Every row comes from one small tree of marks. The marks that hang from a mark follow it in brackets, in the order of their numbers. Every link used is in the known rows. Which tree was each row made from?
In the rows, 128 means zero.
Known rows
Z921[Z285 Z971]: [133 118  87 149 126 187 108 126 113 145 108 144 115 149 140 190  59 127
 150  75 118 122 122 168 143 154 134  98 108 128  59 149  82 120  51]
Z526[Z998[Z105[Z299[Z87]]]]: [ 64 137 123  99  93 186 138 112 104  93 141 195 127 120 121 133  60 118
 166 106 108 119 132 131 108 134 127 150 117 176  84 141 116 163  72]
Z87[Z299[Z716]]: [128  90  67 128 131 188 134  96 138 137 140 147  68 105 123 130 120 119
 161 105 131 132 143 157 137 111 134 141 125 138  73 149  86 115  70]
Z998[Z105[Z55[Z333]] Z526]: [102 124 119 108  87 166 111  69 150 141 149 121 122 107 144  99  69 133
 163 134  62 145 118 210 210  94 149 150 119 186 100 177 120 142 115]
Z333[Z55[Z105[Z299 Z998]]]: [132 100 127 178 154 156 144 101 163  96 140 137  78  91 110 121  28 109
 133 116 149 120 110 154 120 136 156 170 142  94 114 143  91 140  73]
Z526[Z998[Z105]]: [ 84 132  86 131  96 195 111 124  96 116 128 151 114 122 131 149  57 108
 148 120  92 115 138 166 142 127 134 147 113 178  74 132 115 134  79]
Z285[Z921[Z971[Z333]]]: [105 112  68 138 108 143 101 125 128 133 130 114 133 128 106 166  98 115
 147 109 103 109 118 137 149 146 142  86 129 128  57 133 113 141  72]
Z971[Z333 Z921]: [108 126 117 130  89 124 115 140 144 110 135 102 101 127 140 186  66 118
 146 141  75 148 149 143 155 125 128 133 130 129  53 135 127 151  57]
Z741[Z299]: [ 89 109  88 112 140 149 114 104 135 122 108 123 118 147 109 163  78 109
 135 101  96 129 127 154 133 121 114 145 147 151  76 136  75 148  48]
Z998[Z105[Z55 Z299[Z87]] Z526]: [ 77 132 143  79 105 148 139  78 146 108 168 172 116 104 126 100  70 114
 158 124  91 125 109 151 165 100 145 138 106 173 118 182 124 173  96]
Z333[Z55[Z105] Z971[Z921[Z285]]]: [153 116 140 167 126 147 136 110 123  75 141 104  81 152 145 146   5 120
 162 101  98 123 113 155 163 135 112 136 112 123  83 107  91 125  42]
Z971[Z333[Z55[Z105]] Z921[Z285]]: [131 125 156 194 115 136 117 117 136  92 148  95  93 117 149 152  16 134
 147 144  57 133 124 134 161 126 141 147 144 108  52 141 100 121  56]
Z285[Z921[Z971]]: [127 103  51 126 117 165 112 124 139 134 123 130 127 129 100 166  92 125
 155  84 117 102 113 160 137 148 133  81 110 126  79 130 104 146  59]
Z105[Z299]: [108 117  94 126 121 174 129  98 142 119 134 144  96 122 119 146  70 121
 146  89 119 134 125 169 111 139 127 146 130 113  84 142  92 161  57]
Z716[Z299]: [111 135  95 145 122 173 126 104 117 156 112 125  94 142 104 172  72 118
 120  97 112 129 128 146 125 138 132 132 103 111  76 120  97 153  62]
Z55[Z105[Z299[Z87 Z716] Z998]]: [111 117 150 123 155 147 143 100 169 112 163 191  94  97  90 146  78 102
 167 127 143 120 116 117 116 137 152 150 134 136  84 136 106 117  76]
Z105[Z299[Z87 Z716] Z998[Z526]]: [ 98 126 146 109 171 153 150 113 170 111 150 203 117 116  95 128  98  98
 151 123 137 111 135 104 157 124 155 131 103 131 120 162 108 146 104]
Z333[Z55[Z105] Z971]: [141 104 102 146 128 153 139  89 130  85 127  99  71 140 124 114  36  98
 156  87 119 111  80 159 153 115 125 138 136 135 110  95  93 122  70]
Z526[Z998[Z105[Z55 Z299[Z87]]]]: [ 65 122 130 101  99 187 126 109  98 113 153 178 126  95 140 132  63 129
 162 125 118 123 121 152 114 108 137 135 110 187  76 166 136 163  85]
Z105[Z55 Z299]: [110 104 102 127 126 173 120  94 139 138 147 128  98  95 139 141  72 132
 144 109 131 140 119 191 116 112 137 130 121 128  78 168 110 161  70]
Z921[Z285 Z971[Z333[Z55]]]: [119 114 109 185 122 168 104 131  97 123 107 106 114 137 153 156  57 128
 128  87 104 122 114 139 154 125 148 103 125 116  68 161  98 118  72]
Z55[Z333]: [121 115  96 124 101 182 122  92 150 137 111 120 112 129 125 150  78 147
 164  95  83 153 122 182 145 122 127 143 151 145  79 135 103 136  79]
Z971[Z921]: [132 118 102 118  98 149 127 137 154 112 127 118  96 126 130 186  63 129
 155 117  85 138 146 162 147 127 122 129 113 129  78 136 117 154  42]
Z998[Z105 Z526]: [ 98 141  99 108 102 156 118  92 143 110 141 142  99 131 117 119  63  94
 147 119  60 117 122 164 191 117 143 147 110 163 116 150 106 144  91]
Z998[Z105[Z55[Z333] Z299] Z526]: [ 95 124 131 108  88 169 118  56 154 135 170 135 128 103 140  76  60 139
 167 126  81 152 127 221 183 114 145 168 114 167 101 188 111 165 105]
Z333[Z55[Z105]]: [140 103 100 160 126 166 131  91 154  97 129 102  78 105 119 120  39 123
 147  99  92 116  87 154 140 109 144 142 150 125 103 129  93 124  67]
Z55[Z105[Z299[Z87 Z716]] Z333]: [117 116 147 102 115 169 136  56 175 117 168 169 122 108 102 107  85 152
 203 103  93 147 105 151 126 130 132 156 156 156  62 134  96 121  79]
Z526[Z998[Z105[Z55 Z299]]]: [ 80 115 104 131 102 198 108 105  97 129 161 151 119  93 149 124  52 121
 151 129 126 127 137 198 122 122 142 150 103 171  64 170 121 158  80]
Z921[Z285 Z971[Z333[Z55[Z105]]]]: [132 110 122 196 126 156 104 108 119 113 127 104 107 128 147 142  29 126
 146 105 100 117  94 144 159 140 153 119 142 115  52 146  86  98  66]
Z741[Z299[Z87 Z716]]: [ 79 115 110  81 149 146 121 107 138 116 123 162 126 143  95 152 120 112
 158 100  90 122 123 105 131  98 117 126 142 180  79 138  94 129  60]
Z333[Z55 Z971]: [125 107  89 135 127 165 135 110 109  93 107  99  80 149 131 128  62 100
 139  70 123 117 102 153 144  99 118 126 118 134 124 110 107 140  73]
Z55[Z105[Z299[Z87]] Z333]: [116 117 150 102 102 159 151  57 178 108 144 162 121 115 109 125  54 155
 194  98  95 151  95 152 117 147 125 163 173 145  72 129  91 149  70]
Z105[Z55 Z998[Z526]]: [116 109 117 145 164 154 125 121 157 136 125 133 102  99 133 156  66  98
 123 152 136 117 126 164 187 103 169 121 108 134 115 174 117 142 114]
Z299[Z87 Z716]: [104 124 106  97 128 166 128 115 138 121 131 162 101 122 107 157 117 121
 165  96  89 124 114 110 134  93 134 107 126 164  87 133 122 118  78]

Which tree is each row?
[109 122 105 160 117 161  98 127 102 142 115 126 119 149 147 190  64 118
 143 102 106 131 127 148 154 149 143 103 128 127  36 152  92 117  64] | Z921[Z285 Z971[Z333]]
[123 105 133 126 147 151 133  94 146 138 124 121 112 139 142 135  63 104
 154 133 150 138 122 186 210 109 146 134 111 156 114 147 116 138 127] | Z105[Z55[Z333[Z971]] Z998[Z526]]
[137 122 127 155 125 159 132 131 101  86 120 105  88 160 151 161  32 123
 146  85  99 129 134 150 156 122 106 121  95 122  97 121 106 142  46] | Z333[Z55 Z971[Z921[Z285]]]
[112 102  98 128 138 183 103  93 138 149 167 135  99  91 133 124 102 131
 151 113 128 136 127 187 125 100 144 125 105 137  69 175 118 135  80] | Z105[Z55 Z299[Z716]]
[ 92 141 107 105 113 167 113  78 148 117 182 169 108 120 110  77  90  99
 159 114  79 120 138 173 175 122 143 163  90 155 104 170 100 142  89] | Z998[Z105[Z299[Z716]] Z526]
[133 112 145 132 104 163 115 103 113 135 137 105 112 152 171 174  44 149
 176 116 100 164 140 204 171 122 109 125 106 157  52 139 118 136  66] | Z105[Z55[Z333[Z971[Z921[Z285]]]]]
[117 129 144 184 111 150 114 142 114  99 130  96 102 124 156 167  42 138
 130 125  63 142 147 129 154 109 134 131 125 110  68 153 116 140  62] | Z971[Z333[Z55] Z921[Z285]]
[ 98 125 107 112 107 157 110  90 140 129 153 127 101 106 136 116  64 103
 142 138  75 124 113 185 194  90 152 133 103 176 109 175 123 144 103] | Z998[Z105[Z55] Z526]
[ 91 126 118 108 108 161 117  75 145 124 173 146 104 104 138  91  59 110
 146 129  95 128 122 196 172 111 149 153  98 155 105 188 112 168  94] | Z998[Z105[Z55 Z299] Z526]
[149 123 151 140 104 150 129  85 138 107 143 119 108 167 148 163  17 139
 195 110  84 153 127 187 174 161 101 155 131 146  42 101  84 118  48] | Z55[Z105 Z333[Z971[Z921[Z285]]]]
[115 109 135 190 142 132 126 118 147  98 126 104  77  94 118 143  36  95
 122 147 117 122 105 129 152 113 171 158 165 113  94 132 110 114  97] | Z971[Z333[Z55[Z105[Z998]]]]
[137  98  98 166 108 139 113 113 144 108 127  87  99 117 133 129  47 117
 151 107 112 116  86 149 161 129 155 124 145 123  70 137 101 117  69] | Z921[Z971[Z333[Z55[Z105]]]]
[106 141 139 160 106 143 108 136 118 118 136 121 105 139 150 199  51 125
 145 139  64 149 156 136 154 132 128 130 128 120  37 144 111 137  58] | Z971[Z333 Z921[Z285]]
[ 87 142 110 107 101 157 127  79 151 106 161 162 106 127 117  96  58  98
 150 111  82 122 131 174 168 136 136 167 107 143 114 163  94 169  82] | Z998[Z105[Z299] Z526]
[128 129 124 131 118 153 127 128 104 105 127 130  92 176 147 193  41 110
 158  98 103 136 144 158 157 142  98 122  96 136  65 113 100 140  41] | Z333[Z971[Z921[Z285]]]
[ 92 115 125  94  76 165 116  59 111 136 162 125 105 134 148 101  62 118
 174  97 120 162 118 227 149 116 118 169 115 179  87 144 118 153  86] | Z998[Z105[Z55[Z333[Z971]] Z299]]
[122 102  84 157 104 152 109 136 122 114 107  92 108 129 139 145  72 121
 133  93 116 121 107 145 152 116 151 108 125 122  88 151 115 132  72] | Z921[Z971[Z333[Z55]]]
[133 104 112 145 132 155 146  75 135  81 148 113  76 135 120  94  30 102
 157  80 137 117  87 169 127 132 119 158 131 117 109 107  84 146  60] | Z333[Z55[Z105[Z299]] Z971]
[ 75 138 124  79  96 163 127  91 133 113 171 187 101 114 104 114 103 108
 169  98  85 130 127 134 119 110 132 149 113 178  95 149 122 136  71] | Z998[Z105[Z299[Z87 Z716]]]
[124 117 130 148 174 152 128  88 191 117 174 175 100 104 100 108  63  91
 157 144 136 110 131 156 172 151 163 162 113 113  91 155  84 122  97] | Z55[Z105[Z299[Z716] Z998[Z526]]]
[ 84 114 117 130  83 207 105  85 108 140 156 144 139  97 156 109  57 152
 170 126 110 151 141 220 135 124 139 168 116 181  60 175 119 158  94] | Z526[Z998[Z105[Z55[Z333] Z299]]]
[ 90 111 108 118  83 193 105  95  78 131 136 120 124 137 162 121  56 123
 175 119 118 140 125 214 169 108 126 148 108 213  68 132 130 131 103] | Z526[Z998[Z105[Z55[Z333[Z971]]]]]
[118 107 154 147 151 147 163 102 166  80 133 161  89  92 101 128  38 115
 144 110 144 116  98 110 110 128 155 154 147 113 126 136 104 148  75] | Z333[Z55[Z105[Z299[Z87] Z998]]]
[119  96 122 146 129 171 118 110 152 161 115 118 110  95 140 168  70 137
 144 134 134 155 129 194 152 104 158 137 135 147  87 163 125 131 103] | Z105[Z55[Z333] Z998]
[ 98 110 126  98 122 163 138 100 139 124 142 152 107 100 132 150  80 136
 155 104 126 138 106 148 105 101 133 115 131 145  90 164 123 168  71] | Z105[Z55 Z299[Z87]]
[ 95 115 155 115 165 144 154 106 165 115 139 176 116  96 123 143  68 109
 141 138 151 121 118 128 153 110 160 125 111 132 121 180 121 172 108] | Z105[Z55 Z299[Z87] Z998[Z526]]
[ 96 118 134 112 156 161 143 122 149 120 143 193 105 107  96 156 104 105
 152 111 145 126 137 111 110 123 147 134 115 136 100 146 119 136  83] | Z105[Z299[Z87 Z716] Z998]
[ 83 116  93 136  98 196  99 121  90 134 140 136 114  97 151 144  59 118
 147 137 104 120 129 187 147 100 147 132 105 190  70 159 131 134  92] | Z526[Z998[Z105[Z55]]]
[125 107 124 151 160 160 124  96 171 127 170 164  87  98 103 137  65  96
 156 133 147 123 130 162 128 149 155 164 127 117  74 141  91 112  73] | Z55[Z105[Z299[Z716] Z998]]
[110 106 123 142 179 166 119 105 164 142 165 160 108  89 126 115  92 102
 136 147 152 119 140 171 170 110 168 135  86 125 103 192 113 140 112] | Z105[Z55 Z299[Z716] Z998[Z526]]
[134 118 136 147 141 150 138  79 196 121 130 140 115 116 112 129  39 117
 164 146 105 131 117 172 200 145 160 166 150 130  96 140  86 123 110] | Z55[Z105[Z998[Z526]] Z333]
[122 101 106 111 109 169 119  81 121 143 123  96 105 140 150 141  74 131
 169  99 124 154 106 204 161  99 120 127 129 167  81 129 118 135  90] | Z105[Z55[Z333[Z971]]]
[109  98 116 146 162 173 113 117 143 154 160 151  95  83 126 147  96 109
 136 135 164 134 142 180 127 106 162 135 101 129  84 178 123 129  89] | Z105[Z55 Z299[Z716] Z998]
[141 106 105 127 107 142 137 134 124  81 120  90  82 150 139 147  52 115
 149  88 110 126 128 154 159 108 108 126  97 130 115 112 121 157  50] | Z333[Z55 Z971[Z921]]
[109 109 148 189 143 135 136 104 153  95 146 120  85  89 117 120  31  99
 124 140 137 127 114 136 129 134 165 179 159  96  92 143 101 134  87] | Z971[Z333[Z55[Z105[Z299 Z998]]]]
[130 117 124 153 162 140 139 100 185 109 133 147  95 114 106 148  35  86
 142 149 118 107 113 146 188 142 161 150 135 123 106 136  88 124  98] | Z55[Z105[Z998[Z526]]]
[108 100 120 147 149 164 128 118 142 143 138 143  95  88 130 162  65 108
 127 130 168 138 132 179 119 123 154 141 114 119  93 171 119 154  81] | Z105[Z55 Z299 Z998]
[139  99 116 179 150 157 137 118 158 101 119 117  75  95 112 141  34 103
 130 123 128 114 102 146 143 118 162 153 145 114 116 131 103 119  78] | Z333[Z55[Z105[Z998]]]
[ 75 124 134  83  91 156 129  89 122 119 159 163 102  96 129 129  73 118
 159 111 102 139 107 156 115  98 137 139 120 178 101 166 135 163  74] | Z998[Z105[Z55 Z299[Z87]]]
[104 107 139  94 116 180 124  75 153 147 159 155 130  94 131 116 116 165
 184 104 110 159 119 166 124  91 137 128 131 164  73 173 129 139  96] | Z105[Z55[Z333] Z299[Z87 Z716]]
[149 103 128 135 111 133 148  98 152  64 162 108  79 138 132 114  19 115
 169  99 129 127 114 168 140 144 109 162 109 111  96 109  98 162  33] | Z333[Z55[Z105[Z299]] Z971[Z921]]
[114 100 117 127 104 185 119  75 150 150 141 121 120 100 143 126  74 163
 163 106 117 165 123 213 128 115 135 148 138 139  71 169 108 159  84] | Z105[Z55[Z333] Z299]
[112 112 108 142 158 171 121 122 149 136 147 169  94 103 106 149  96  99
 140 118 148 129 152 159 122 134 150 151 108 118  89 153 105 129  79] | Z105[Z299[Z716] Z998]
[135 127 136 128  99 163 127 105 117 117 122 121 114 176 152 178  44 141
 176  96  88 160 150 181 169 146  98 138 113 144  57 115  98 136  53] | Z55[Z333[Z971[Z921[Z285]]]]
[144 109 140 109  85 139 144  72 167  96 163 121 106 153 135 133  28 135
 201 108 117 158 128 202 152 170  98 176 128 134  57 106  93 155  43] | Z55[Z105[Z299] Z333[Z971[Z921]]]
[121 110 137 129 125 156 158  81 160  75 140 147  96 100 106 106  44 134
 163  89 107 120  82 122 106 119 137 146 153 122 112 133  97 156  62] | Z333[Z55[Z105[Z299[Z87]]]]
[139  99 120 166 153 142 143 110 134  89 120 114  65 131 115 138  30  75
 138 108 155 111  96 147 153 123 143 148 129 129 123 100  99 117  79] | Z333[Z55[Z105[Z998]] Z971]
